Known rows, with every step that occurs:
q, c, w, k: [ 12.6  -7.6   8.6   4.6 -29.4 -14.9   7.6  20.1  -4.1   6.6  -2.5 -14.1
 -24.1  -4.9 -20.8   7.1  -1.6   0.0 -20.9   8.6  -1.6   6.0  15.7 -12.8
  21.4  19.4]
s, k, b, a: [ 14.2  17.7  -5.6   4.2 -28.7   8.7   3.2  13.9   1.5  -2.9 -13.5   0.2
   9.4   1.5   2.4  -0.4   5.6   3.1   9.3  -5.4   6.1   0.3  -1.3  -1.5
  -9.7  -1.9]
d, b, k: [ 21.7  -5.3  -6.6   2.0  16.7  -5.1  -0.8 -24.1  20.2 -13.7   5.2 -17.4
  24.9 -12.5  13.9  -3.1   9.0   2.0   3.7  -5.9  -1.0  -6.6  20.0   0.3
 -25.4 -20.9]
s, k, q: [  0.1  17.7  -1.1  -6.3 -40.0   9.2   1.1  24.2   3.6   6.8 -20.2   3.4
   3.2  15.3  -4.8   3.5  -6.1  -6.2 -11.2   9.8   5.7   1.7  -5.3   3.1
  10.6   4.1]
k, c, q: [  3.8  -1.2  -0.6  -7.5   3.9  -7.5 -14.6  28.3  -4.8  -1.9  -0.9  17.9
 -19.6   3.1  26.7  -0.4 -15.1  -6.9  10.3   5.7  -2.3   7.9  15.7   2.9
  -1.7  -3.5]
a, k, l: [-25.0   1.4  -2.6  -9.9  15.1  43.7   0.8  -7.9  -2.4   3.2   0.9  24.3
 -10.0  14.9   0.8  12.2   0.7  -9.6   3.3   2.9  -2.9  -8.7 -16.3  15.8
   5.5  -5.9]
b, v: [ 10.1 -21.2  -8.5   4.5   9.4   1.9   0.8 -15.1   4.1 -16.3  -1.6  -1.2
  19.1  -4.5   3.0  16.1   0.9   4.9  -1.6   5.7  -2.8   5.7  -5.2   0.7
  -7.2  -5.2]
w, k, b, v: [  4.0  -5.6  -3.9  11.9  -0.6   1.5   8.7   8.9  -1.2 -14.6   6.4  -1.3
   6.0   1.5 -16.2  15.2   1.4   3.5   0.9  -3.9   4.7   8.8 -15.2  -4.9
 -12.0   9.2]
v, b, a, k: [ -0.1 -11.7 -10.0   2.0  29.8  20.3   6.3 -14.8 -20.0  -0.7  10.6  17.3
   6.9  -5.9   0.8  15.4   5.5   3.7  17.2  -2.4   6.3 -10.8  -7.5   5.9
   1.0  -8.6]
w, k: [ 18.5   2.4  -4.9   6.6 -19.1   3.0   0.5  32.6  -1.2  -4.9  -5.8   1.2
   1.6  13.0  -7.1  23.7  -2.3  -0.8 -13.2  14.1   9.2   1.1   2.0  -6.6
  11.8   2.6]
q, k, l: [ 12.3  17.7  -3.4  -0.7 -11.4  20.7  -8.5 -11.5   4.7  -6.4  -1.4  15.2
  -5.7  20.1  -9.5  -9.2   9.1  -0.9 -10.9  -4.7  -0.9  -5.8 -27.9   2.8
   2.7   8.0]
a, d, b, k, c: [-10.0   7.0 -10.6  -3.8  31.9 -12.3  -7.1   1.0  23.5  -7.0   8.9   6.0
  12.8 -11.6  14.0 -10.4  -8.5  -0.8  18.9   0.8   3.3 -10.4  18.6   8.2
 -32.8 -16.5]
q, c, w: [  6.0 -16.0  13.8  -1.3 -11.2 -17.9   0.3  -5.2  -4.7   4.1   1.6  -5.1
 -20.8  -7.7  -0.5  -2.7  -3.8   2.8  -8.7   1.9  -9.1   7.3  22.4  -4.1
  18.2   3.1]
a, k, q, c, w: [-28.5 -11.7  15.0  -9.6   2.6   1.9   6.2  -5.3 -16.7  16.9   0.8  -6.1
 -29.9  -5.0  -5.5  -3.6  -0.8  -3.9 -10.6  -3.2  -8.8   2.5   1.7   5.3
  23.8   7.8]
c, w, k, s: [-10.3  12.7   7.4  -3.8  30.5 -10.6   5.3  39.9  -1.1  18.0  -8.8  -3.9
  -2.5  -4.9  -8.3  10.4   5.7  -9.0 -12.6   4.2  -4.5   9.4 -13.6  -7.0
  15.4   8.8]
a, k, c: [-25.8   3.1  -9.7  -9.1  18.8  25.5  -5.4  27.7  -1.7  -2.0   1.2  33.0
 -13.2   5.0   2.5  19.9 -12.3  -3.3   7.5   5.1   4.7  -2.3   7.1  20.3
  -1.8 -11.9]
a, k, c, q: [-17.6 -10.9  -3.5 -15.2  23.9   6.0  -9.9  25.7 -13.3   0.2   1.3  23.1
 -32.8   0.5  24.5   8.7 -13.4 -11.3  14.7   7.3  -1.5  -0.2  11.2  11.4
  -3.2  -5.9]
v, b, k: [  9.8 -10.8 -13.0  10.5  12.7   5.8   2.6 -26.2   5.5  -6.8  10.3  10.6
   9.4  -4.0 -11.6  -5.1   4.5   8.8  17.3   1.7   2.1  -1.1  -1.7  -1.5
  -7.2 -13.2]
s, k: [ 20.8   0.2  -7.3  -5.9 -34.3   5.3   0.9  20.3  11.3  -7.4 -19.9  12.6
  -5.3   7.1   0.0  13.7  -5.8  -2.5  -3.7  17.9   6.5  -2.6  13.1   1.6
   3.9  -1.5]
k, q, c: [ -7.9   8.9   9.3   1.6 -35.8   4.3  -8.1  -1.6  -0.2   8.3  -2.1  -7.5
   6.1  13.5  -7.2   0.3  -5.5   6.3 -16.1   0.8   6.3   6.5  10.9  -1.0
  19.7   6.0]
c, w, k, q: [ -4.3  12.5   9.8   1.4 -12.2  -6.7   7.9  32.1 -12.7  15.8  -5.7  -8.1
  -8.9   9.2 -10.3   1.6  -1.4  -9.0 -21.9   1.2  -3.6   9.7 -18.6  -5.5
  22.2  11.8]
k, s: [-10.3  13.0   0.9  -4.8  36.0   2.2  -9.4  17.4   4.2   8.1  -7.2  11.1
  23.6   6.3  11.1  12.5   2.4  -1.5  -0.7   4.3   1.1   5.1  -8.1   2.8
   5.9 -11.1]
d, b, v: [ 32.9 -15.3  -1.0   1.3  20.7 -13.5   2.9 -24.4  17.1 -22.0  11.7 -16.2
  32.5 -13.7  16.8  13.8   2.8   4.2  -3.3  -6.1  -2.8   0.5  13.2   0.0
 -23.9  -6.7]
v, b: [ 25.8  -3.4  -2.0   8.0   8.9  -1.5  -0.6  -6.8  -7.8  -6.7  18.9  31.4
  11.4   9.0   2.4   9.2 -10.1   6.6  12.8   1.4   6.5   1.9   2.2   0.3
  10.4  -7.5]

Rows:
[  7.1  -7.0  -5.4   1.7 -18.3   2.5   8.7   2.9  10.6 -16.6  -3.9   5.6
   1.7  -2.0  -9.3   8.5  -1.7   2.5   7.6  -1.3   2.0   5.2  -8.1   2.0
 -18.7   5.7] : s, k, b, v
[ 18.2 -23.1  -1.9  -1.1  42.2 -29.7   2.6 -25.4  11.4 -22.1  14.4  -9.1
  32.2 -14.3  27.3   7.5  -4.4   0.2  12.2   1.6  -0.9 -10.3   1.5  -0.8
 -27.7  -8.1] : a, d, b, v
[-11.6   2.5  -2.7   6.7  29.6 -14.8  -3.5   0.5 -16.6  -5.0   3.8  12.0
  16.2   6.4  23.0  -6.7  -4.3   2.0  29.3  -1.8   4.3  -9.4 -20.5  -2.3
 -12.5 -12.6] : k, b, a, d
[-10.8  11.3   0.8  -7.3  20.8  17.0   3.9  -5.4  -9.4   5.5   3.5 -16.8
  23.7  -2.7  18.1   5.0   8.9  -3.7  -4.0 -13.6   2.7  -9.2  -8.4   9.0
  -5.6 -10.1] : d, b, a, k, q
[ 31.1 -14.9  -3.1  -3.1   7.0 -23.2 -11.8  -1.7 -11.7 -15.2  -3.3   5.4
 -23.9   6.3  19.8  -9.2   4.2  -3.2  -3.0   2.4   0.3  -6.3 -12.7  -9.3
   0.6   3.6] : c, q, k
[-20.1  -5.7  10.9  -0.1 -13.3  -7.4   4.5 -16.7  -2.4  15.5  -4.9 -23.6
 -17.5 -11.6 -15.4 -22.8   5.7   0.8 -11.1  -4.0 -13.8   9.0   5.3  -4.0
  11.9   5.7] : b, k, q, c, w
[  5.5  20.9  -3.1  -9.1 -40.6  28.6   0.4   8.7  18.7   2.5 -17.4  15.0
  -7.3  15.7  -5.7   0.4  -2.4  -9.1  -5.6  11.1   0.5  -3.1  -1.9   6.0
   3.7   9.3] : s, k, l
[-21.4   7.9  -5.8   3.3  -6.6  13.3  -2.7  -7.8   2.4   5.9  -9.5  -7.5
  13.5   7.0  -5.3  -9.8   6.3   0.9  -4.4  -0.2  -1.1   5.0 -16.1   2.6
  -1.1 -12.1] : b, k, q
[  8.2   3.6  -0.1  -4.3  10.2 -14.3  -5.0  20.3  -0.1  -2.3   0.3  18.3
 -32.0  -5.5  -6.2 -12.2  -4.6  -1.2  -7.0  -5.1  -8.4   4.8  -3.2   5.4
   4.3   4.1] : q, k, c, w
[ 37.6   8.6  -1.4   3.4   5.5  -5.0  -2.6  -9.9   5.8 -10.1   4.3 -23.4
  40.4  -9.2  27.8   5.3   9.8   4.0  -1.9 -10.7   2.1  -5.6  18.3  -3.2
 -15.5 -15.0] : d, b, a
[  4.5 -13.5  -6.5  -0.7  39.5 -23.0  -1.0 -25.1  18.1 -13.3   7.9 -10.3
  22.7 -10.7  25.6 -10.2   2.3  -0.9  19.5   2.4   1.2 -16.4   8.5  -0.7
 -30.0 -22.0] : a, d, b, k
[-11.8  -0.5   7.5   7.8   7.3 -31.9   6.6   8.9 -15.7   8.6   3.4  -9.9
 -11.7  -7.4  -3.6 -12.5  -0.6   0.6  14.1  -2.4   2.2  -7.3 -10.4 -13.6
   0.4  15.8] : q, c, w, k, b, a, d
[ -3.5  16.6   8.0   6.1 -52.0   2.8  -1.5  18.3   0.0  11.2  -4.8 -16.7
  -1.1  15.2 -23.1   7.3  -3.3   4.5 -26.4   6.0  11.0   5.4   7.9  -8.8
  23.3  21.1] : w, k, q, c
[  2.3 -12.0  -1.9   8.9  15.3   3.5   2.4 -10.7   0.5 -17.3   8.0   7.6
  14.5   1.1   1.7   8.9  -1.5   6.2  10.1  -9.3  -1.3   9.8 -13.7   2.5
 -15.1  -5.8] : k, b, v
[ -2.2  14.0   6.4  -4.1 -66.3   6.1  -1.8  10.5   9.6  10.6 -16.8  -9.0
  -8.0  10.9 -16.1  -0.8  -6.7   3.1 -17.8   8.9   9.2   2.6  16.9  -2.0
  17.1  18.5] : s, k, q, c
[ -2.6  -8.2  -7.9   2.6  25.5 -14.5  -5.9  -3.0 -12.0  -4.5  -4.1   6.3
  18.7   1.5  24.2  -0.9  -2.8   0.3  18.5  11.2   4.0 -12.4 -11.5  -4.5
  -3.9 -11.8] : b, a, d
[ -4.4   2.7  14.7  -8.0 -46.3 -11.6   6.4   9.1   0.4  16.6 -13.1 -12.9
 -27.0  -4.8 -14.5 -12.0  -5.1  -3.3 -17.4   4.0  -6.3   6.9  12.9  -3.9
  23.4  19.5] : s, k, q, c, w
[-17.5  -8.5  14.9  -5.3  16.8 -34.7   5.7 -26.0   5.4  11.3   8.4 -30.6
  -8.1 -20.1   6.3 -29.8   0.2  -3.6   2.0  -5.8  -9.5  -6.5   7.1  -5.9
  -4.7   2.5] : a, d, b, k, q, c, w
[-27.2  -5.8  11.7  -5.9  -2.2   3.1   7.4 -10.8 -20.4  20.7  -3.3 -19.8
 -18.6 -14.0  -7.9  -8.2   8.9  -1.1 -10.4  -8.0  -9.3   1.5   0.4   0.0
  18.3   9.7] : b, a, k, q, c, w
[ 17.7  -5.1   4.5   2.9  -4.4 -12.7   8.4  29.9  -7.1   2.3  -4.5  -2.2
 -16.4  -2.0  -7.0  12.0  -2.0  -6.4 -14.6   8.6  -4.6   5.0  -0.9  -8.2
  18.2   7.1] : c, w, k
[ -4.3   9.5   6.5   1.8 -23.5  -1.5  -3.9 -27.3  17.2   3.9   3.5 -33.7
  17.2  -5.1  -5.5 -14.9   7.3   7.2 -13.6  -9.8   2.8  -1.2  22.1  -3.1
  -7.3   1.7] : d, b, k, q, c
[  9.5  13.3   1.5  10.7 -11.1   3.4   2.2  31.8  -5.1  -5.3   5.3  11.8
  -1.3  19.5  -5.7  15.2  -4.4   0.5   2.0  -3.2  10.8   4.7  -9.4  -3.2
   2.9   0.1] : w, k, b
[ -9.3  -4.4  10.7   4.4  -7.8 -14.0   8.5 -25.9  -5.4  17.1  11.5  -9.0
 -17.9 -12.6 -24.6 -25.2   2.2   5.1  -1.4  -8.8  -9.2   8.3   2.4  -5.7
  14.5  10.6] : v, b, k, q, c, w
[ 14.5  -9.2  -6.4   8.8  17.7  -7.2   1.4 -18.0  -0.6 -23.9   9.4   4.9
   1.9   1.4  -9.0  -1.3   8.0   9.1   3.1 -13.3   0.4   1.3 -29.2  -1.0
 -18.2   4.7] : q, k, b, v
[-11.5   6.5   1.6   9.2 -25.8   6.1  -0.4 -27.6   2.3  11.2   9.0  -6.9
   5.3   2.3 -29.2 -16.1   2.4  12.1  -1.7  -3.8   5.2   3.4   7.0  -4.3
   6.9   7.6] : v, b, k, q, c
[-22.6   5.5   1.1   4.9 -33.2   9.5  -5.0 -19.0   7.1   9.2  -4.3 -20.4
   3.5   3.1 -20.0 -12.2   5.3   8.0 -11.0  -0.1   3.2   4.4   9.3  -2.8
   6.3   3.4] : b, k, q, c
[  1.3  -4.3  -8.3   0.3  13.7  -6.0  -7.2   2.7  -0.4  -0.6   7.5  19.0
 -19.4  -8.3   4.5 -15.1  -7.6  -1.5  23.3   1.2  -2.9   5.1  11.1  -0.2
 -14.4  -2.6] : v, b, k, c, q
[ -4.2  12.5  -0.7  -8.7  18.8  37.8   3.4 -19.6   3.4   1.7   4.1  -5.2
  14.2  -2.4  14.4   3.4  13.5  -7.7   1.8 -13.1  -3.1 -14.1  -5.2  11.6
 -13.8  -4.8] : d, b, a, k, l
[-11.0  -5.0  -9.3  -5.2   6.5  -2.4 -12.3  11.9   3.7  -1.9  -5.5   7.0
 -20.6  -8.7  15.4 -10.8  -5.4  -5.3  14.1   6.0  -6.7   6.0  13.1   1.5
 -15.1  -7.5] : b, k, c, q
[-13.3   9.2  -5.0  -1.7  13.0  45.1   6.2 -21.2  -9.0   8.8   9.2  22.5
   1.8   4.5  -9.6   2.8   8.3  -3.3  11.4  -6.5  -1.0 -10.8 -22.1   9.8
   2.0   2.3] : v, b, a, k, l
